Each row was made from one path, in order. Every step used is in the known rows, and no mark comes twice. Write each row's path.
Known rows
L A Z G R: [ 14.4  -8.1  30.2   8.4   2.9  13.7   7.0   1.6  11.2   3.3 -14.6  14.2
   4.8   0.0 -39.3  -6.7  -0.8   8.7   3.9 -78.5   4.9  -4.8]
G Z A L: [ -3.9 -10.1 -18.2   0.7   6.1  -4.9  20.2   0.5   8.3  -5.1 -10.2 -15.6
  -2.4   4.9  67.0   1.6   1.3 -18.7  -6.0  20.5  -9.4  -4.0]
L A Z R U: [  2.8   5.8   6.6   4.8   2.7   7.6   2.3  -6.6  27.0  -3.6   3.3   2.2
  11.6   5.8 -15.1   3.0 -35.6 -25.0   6.1 -61.7   0.1  -2.9]
F Z G R U: [  8.7  22.4  20.1  20.0   6.7  14.4  -5.6  -7.4  19.8   0.5 -17.7  23.2
  -2.4  -4.4 -14.4 -12.8  -2.3  -6.6   6.7 -82.3  -3.3  -0.6]
K Z: [ -2.6   2.7   0.5  -7.3  -0.2  -4.1  -6.7  -0.5   9.4   1.9   8.4   2.1
  -6.3   0.2 -14.5   3.7  13.9  54.1  -5.9  31.9  -8.4   6.6]
A Z: [  2.0   0.5   7.4 -15.8  -2.6   4.2   4.3   0.0   6.0  -2.0   8.2 -21.6
   4.9   4.7 -27.7   7.9  -4.7   8.6   5.2 -11.2  14.2  22.4]
R Z G: [  1.5   6.1  15.4   5.2  -2.0  -6.4  -5.3   0.4 -12.8   9.9  -8.5  11.8
  -4.6  -8.4 -17.1  -2.1   7.6 -25.1   3.3 -32.5   6.5  -1.1]
N K Z: [ -5.2   0.7  -1.3  -6.2   3.1  -3.8  -5.8  -1.0  -0.6   3.7   8.9  -0.5
 -12.4  -6.7 -14.4   1.0  13.0  62.4 -13.0  56.5  -8.0   6.8]
A L: [ -5.3   7.9  -7.5 -14.3   6.4   1.2  21.1   0.0   5.0  -2.2  -7.4 -12.6
   6.7   9.9  36.3   7.4  -1.8  -7.2  -2.0 -11.3  -3.0  17.7]
L A: [  6.5 -14.2 -14.3 -15.7   1.6   2.0  15.8  -2.8   6.1  -5.3   9.0  -1.0
  13.4  15.6 -11.7   6.0   1.6  -4.1   5.9   0.6  -7.1 -23.9]
F Z: [  0.3  15.4   4.1 -10.1  -2.4   1.2   2.9   0.2  -2.3  -7.7  -1.5   1.5
  -1.4   5.2  -7.8   0.5  26.5 -15.7   9.3  -9.3   1.0  12.6]
R U: [  1.2  23.1  -2.4   3.1   4.2   7.6  -6.8  -9.2  17.0  -1.3  -2.0   4.3
   1.2   0.4  -4.3  -2.2 -10.5  -3.4   5.9 -26.5  -3.9   2.2]
R Z: [  1.5  16.4  -7.0  -2.6   3.3  -8.1  -9.8  -8.5 -24.2  -2.9   0.4  13.1
  -5.0  -2.5 -13.9   2.4  22.6  -9.6   5.1  17.7   7.6   2.2]
N Z: [ -2.7   3.7  -1.0  -9.8  -0.8  -3.3  -7.2   0.1  21.7   1.1   2.4  -2.8
  -7.6  -6.5 -15.5   2.3   4.7  44.3 -13.7  18.5   2.7   1.0]
A Z K: [  1.0 -22.2   5.3  -6.8  -4.5   2.5   2.5   9.6 -14.9   0.9   3.9 -15.5
   3.2   4.8 -16.3   0.6 -32.8  19.0   3.0  17.6  13.6  10.2]
G Z N: [  4.5   7.6   0.2   5.0   1.3  -5.3  -3.8  -0.6 -11.2   1.3   2.7 -13.7
   0.5   0.2   3.7  -2.8  37.7  39.5  -2.0   0.0  -2.9 -14.9]
N Z A L: [ -7.6 -13.5 -17.9  -3.9   3.5  -2.6  18.6   4.3  16.0  -2.2  -6.1  -8.5
  -1.7   1.6  73.1   1.7  -1.5  -2.3 -12.1  22.6  -5.0   3.0]
U R: [ -3.2   2.3 -10.8  -5.3  -0.1   8.0 -12.8  -7.7 -10.9   3.0   6.6  -7.1
  -2.6   4.6 -45.3   1.7 -37.0  -9.4   3.7 -37.2  -3.1   3.3]
R Z A: [  0.9 -15.2 -17.1   9.1  -3.4  -6.2  -6.7  -0.3 -14.1  -3.1   0.7  15.1
  -5.6  -5.8  38.1  -3.7  17.2 -26.9   2.3  50.2   0.2 -15.0]
U R Z F: [ -1.7  13.7   3.0   9.5  -8.4  -3.5 -13.9  -2.7  31.0  -3.6   7.0  -5.1
   5.9  -2.1 -32.2   5.3 -25.3 -43.0   2.6   9.7   0.1  -4.1]
F Z R: [  0.0   3.5  20.4  -1.6  -5.7   0.6   2.2   5.0   8.5  -5.1  -3.1   9.7
  10.4   4.6 -17.4   5.6 -10.0 -40.2   5.9 -45.4  -0.4   5.0]
U R Z A: [ -1.0 -17.3 -23.4  11.8  -2.9  -3.7 -12.1  -3.9 -20.7  -1.6   3.5  13.5
  -9.1  -5.3  23.4  -4.9  -2.9 -33.1   2.4  31.0  -1.1 -16.3]
N K: [ -2.3   4.6  -0.2  -9.4   2.6   3.0  -0.3  -1.7 -12.1   2.3   1.2  -5.8
  -4.5  -7.2 -14.9   0.4   1.7  15.8  -6.8  38.1   0.5   5.6]

Write each row's path
[ 12.0   6.6  33.7  13.2   1.6  12.3   0.9   2.5   6.3   2.3 -22.0  24.9
  -1.1  -4.3 -30.1 -10.9  15.0  -0.7   5.0 -77.2   0.8   0.7]  F Z G R
[ -3.7 -26.2 -13.3   6.7  -3.7  -3.3  -3.9   5.0   2.6   1.6   6.9   5.4
 -10.9  -8.8  37.4  -4.7  10.2  23.2 -10.5  77.8 -10.4 -11.6]  N K Z A
[ -2.1   3.3   0.1  -3.4   1.9   2.4  -0.3   2.3 -23.1   5.4   6.1  -6.2
  -0.3  -7.7   4.6  -3.2  22.2  36.9  -8.4  30.5   1.6   0.6]  Z N K
[  0.7 -11.5  -4.6   2.5   0.0  -6.2  -7.3   3.2 -35.4   0.5  -1.4   9.5
  -3.2  -0.3  -6.5  -3.2 -13.6   6.3   2.8  37.6   8.7  -4.7]  R Z K
[  3.4  -5.7  11.2  -5.1 -11.5   2.2   9.9   6.0  60.0  -6.9  13.8 -26.1
  20.6   8.0 -25.5  11.0 -25.8 -28.0   3.9   7.6   3.0  -3.6]  L A Z F
[  1.8  -4.9  25.2  -4.0  -6.0   2.1   4.4   6.3   8.0  10.6  -3.1 -11.9
   2.0  -3.3 -27.4   1.7 -11.6 -11.8   3.5 -52.1  11.0  12.5]  A Z G
[ -2.3   7.5  -4.0   0.3   4.3  -2.7  -4.6  -1.7 -35.5   4.2   6.0   1.5
  -4.8 -10.3   4.5  -4.1  31.6  30.6  -7.9  37.1   5.1  -1.0]  R Z N K
[ -6.2  -7.7 -15.5  -3.8   2.6  -0.4  23.7   4.5   4.1  -6.4  -8.0  -5.7
   1.5   7.3  77.3   0.9   9.5 -32.0  -1.0   9.2  -5.8   8.5]  F Z A L
[ -6.0 -11.8 -16.7  -4.3   2.8   0.2  21.6   4.3   6.2  -2.9  -7.2  -7.8
   4.4   6.1  73.1   2.6  -1.8 -22.6  -3.6  15.3  -6.4   4.6]  Z A L
[  0.8  10.9   4.0  -1.4  -3.7   0.9   1.1   5.5 -17.0  -0.9   6.1  -0.4
   6.4   3.5  17.3  -3.7  49.3  20.9   5.4 -16.7   2.3   2.9]  F Z N
[ -0.7   3.6   9.5   7.9  -1.2  -3.8 -10.8  -3.0 -19.8  11.5  -5.4  10.0
  -8.0  -7.7 -32.1  -3.3 -12.5 -31.1   3.4 -51.3   4.9  -2.1]  U R Z G
[ -2.2   6.3  14.2   3.9 -11.3  -3.3  -6.1   6.8  60.5  -1.6   9.9 -10.8
   8.3  -1.2 -18.2   7.4 -11.4   7.7  -4.9  39.0  -9.6  -0.1]  K Z F
[-1.4  2.0  1.5  0.2 -2.0 -2.8 -5.6  5.0 -8.0  6.0 13.0 -0.1  2.9  0.1
 12.3 -1.5 40.4 69.9 -5.3 12.6 -4.3 -1.0]  K Z N
[  1.1  16.4   9.6   9.1   1.9   7.0  -6.3  -5.8  23.9  -1.1  -3.5  11.2
   8.1   0.4 -10.0   0.6 -31.2 -24.8   4.5 -54.0  -4.7  -1.0]  Z R U
[  3.6 -15.2  -0.9   4.2   0.8  -6.1  -3.5   3.6 -14.8  -0.8  -6.0 -12.1
  -7.0   1.7 -15.8  -3.6 -22.7  20.3  -1.6  34.8  -1.0 -14.9]  G Z K
[ -5.9  -7.6 -20.8  -0.4   5.6  -4.9  17.1   0.7  -6.4  -4.1  -7.1  -0.5
  -0.1   3.5  73.8   1.8   7.5 -28.5  -2.8  22.8  -2.6   3.5]  R Z A L
[ -1.7 -13.7 -10.8   5.2   0.6  -3.5 -12.7  -0.2 -41.7   1.9   1.5   7.0
  -7.1   0.4 -20.9  -4.5 -33.5   0.2   2.8  18.7   7.1  -5.6]  U R Z K
[ -1.7  12.8 -15.2   1.1   4.6  -4.3 -17.3 -13.6 -32.7  -0.7   4.5  10.3
  -9.7  -1.5 -34.3   0.7  -5.7 -18.5   5.0  -9.6   5.5   1.1]  U R Z
